Each row was made from one walk, in order. Every step used is in the known rows, and no mark comes twice. Write each row's walk.
Known rows
kunit > rozir > fifon > veges: [ -4 -13  13   4 -48  23  18  14   2 -12 -33 -11   3   2   8 -18 -18   0
   8 -15]
veges > rozir: [ -4  11  -9 -16 -11  15  15   6  -3   0 -55   1 -14  25   9  -8  15  -5
  -2  -2]
fifon > veges > buta: [  2  15   8 -12   0  24  27  16  -2   0 -45 -28   2   6  22  -8 -10  16
   8  -5]
ziser > buta > fifon > veges: [  1   5  20  21   0  15  10  13  -9  -2   7 -16   9   3  10   5  10  33
  18 -38]
buta > rozir > fifon: [  6 -11  -1  11  -3  14  17  16  10 -15 -12   0   0  19   7  -4 -13  15
   0   7]
ziser > buta > veges > rozir: [ -2  12   6 -11   3  21   6  -2  -9  -8  51   4   6  15   4  -5  29  -7
   3 -24]
ziser > veges > rozir > fifon: [  4   9   1  -2 -31  23  17  -4 -12 -10 -52  -5 -13  27   8  -3   6  -6
  -3  -7]
buta > fifon > veges: [ -3  -5  11  13 -19   3  17  15 -11   4 -50 -19  -7   4  12   2  -4  23
   6 -16]
kunit > buta > veges > rozir: [  0   7   1 -23  -4   8  21  -6  -1   1  28  -5   6  17   4 -12   9 -12
   3   1]
veges > buta > fifon > rozir > kunit: [-16  -7  -4  10  -2  22  19  -4 -31  -6   5 -34  11  11  15 -16   3   3
  25   8]
fifon > veges: [ -3   9   8 -11 -20  11  26  19  -3   4 -62 -15 -16   7  19  -1 -12  16
  -3   5]
ziser > veges > buta > fifon: [ -1  12  -3   7  11   8  12  -1 -37   3 -35 -26   5  18  18   3   5  16
  24 -18]
veges > rozir > buta > fifon: [ -8   9  -1  -8  -4   8   3  -2  11  11 -42   2  -6  27  -4   4  16  -4
  17  -9]
veges > buta: [ -3  18  -9 -22  21  18  23  11  -5   2 -39 -17   4  15  18  -7   1   8
  17   4]
rozir > kunit > buta > veges: [ -4   7   9 -29  -5   3  28   4 -19   0  57 -20  -3   0   3  -6 -21   0
  26  43]
rozir > buta > veges: [-12  16   4 -37   3  -3  22   6   2  11   6  -5 -12  13   3   7 -10  -7
  10  27]
ziser > buta: [ -5  21   1 -17  20  16  18  13  -4  -1  -2   1   3  15  12  -1  12  18
  23 -13]
kunit > rozir > fifon: [ -9  -7  -3  -4 -28  16  16   9  -3 -11 -20  -2   8  15   4 -18  -8  -8
  18  -4]
rozir > buta > fifon > veges: [ -6   6  17  -3 -10   3  14  12   9  15 -42 -16  -9   8   5  11 -11  20
  16  -5]

Which walk is each row?
[-14  -2   7 -19 -16   6  35  -7 -26  -2  58 -25   5   5   9 -19 -14  -9
  13  38]	fifon > rozir > kunit > buta > veges
[  2  13   1 -25 -13  22  22   0  -2  -1  -5 -11  -5  17   2 -14  -3  -1
  26  22]	veges > rozir > kunit > buta
[-12  -5  -3   8   3  -2  30  -7 -10   9  -3 -16  21  21  14 -14   7  11
  18  -6]	kunit > buta > fifon > rozir
[ -2  11  12 -15  -9  29   5  -2 -22 -18  73  -6  -4   6  -2  -6  16 -10
  15  -3]	ziser > buta > veges > rozir > kunit
[-17   0  -1  -7 -11  -4   3   2  -3  12 -22   1   6  15  -4  -4   0  -3
  32 -13]	kunit > rozir > buta > fifon
[-21  14  -4 -28  -6   5  30   0   5  13 -45  -6  -5  25  15  -6  -5  -2
   8  22]	fifon > rozir > buta
[  1  -4  -1  -6  -5  13  15  17 -15 -13 -10  -7 -19   9   7  -4 -19  14
  11  27]	buta > rozir > kunit
[  6   2  -3  -3  16  26  13  13 -15 -18   1 -18  -2   9  13  -9 -17  13
  22  18]	veges > buta > rozir > kunit
[  7  -1  13  14 -18  12  16   1   6   3 -18 -17  10  13   6  -8   8  15
   8 -27]	kunit > buta > fifon > veges > rozir
[ 11  -2  10  17  18  27  12  14  11 -24  40   5  16  18   5   0   4  24
  15 -21]	ziser > buta > rozir > fifon
[  5   6   3   6  28  16  11  15  -2 -12  20   6   8  17  12  -1   8  27
  16 -20]	ziser > buta > rozir
[ -2  19  15 -24 -26  21  17   8  23   8 -63  -7 -16  17   6   1  -3   0
   1   0]	fifon > veges > rozir > buta
[  9   6  12   0  -8  34  27  15  11 -12 -32 -29  12   5  15  -8 -15  15
  10  -5]	rozir > fifon > veges > buta
[-14  -5  -9  12   8  12  18  -4 -20   0 -21 -27  19  19  20 -15  14   5
  13 -15]	veges > buta > fifon > rozir
[ -1  15   3 -31   2  11  31   9 -10   3  -3 -15  -6   9   6  -8 -20  12
  36  39]	rozir > kunit > buta
[  2  -7   9  20 -31  14   6   7  -5   0 -50 -14  -8  13   8  -4  12   6
  -7 -29]	buta > fifon > veges > rozir
[  5   1   7 -10 -14  17  22  -6  14  -9  44  -6  15  18  -3 -14   4 -14
   4   5]	kunit > buta > veges > rozir > fifon
[  4   7   9   3 -21  12  11 -12 -33   1  -3 -18  -5  18   1  -3   3   6
  29   0]	ziser > veges > rozir > kunit > buta > fifon
[-12  -5  15   3 -33   3   5   7  -1  10 -23  -9   4   4   0  -4 -13   5
  23 -24]	kunit > rozir > buta > fifon > veges
[  0  -9  14  16 -45  24   4   7 -17  -7 -32 -20 -18   6   2  -4   1   5
   6  -6]	buta > fifon > veges > rozir > kunit
[  7   2  -7  -2  25  18  15  14  -4 -10 -11 -10   9  19  18  -8  -3  17
   8  -5]	veges > buta > rozir
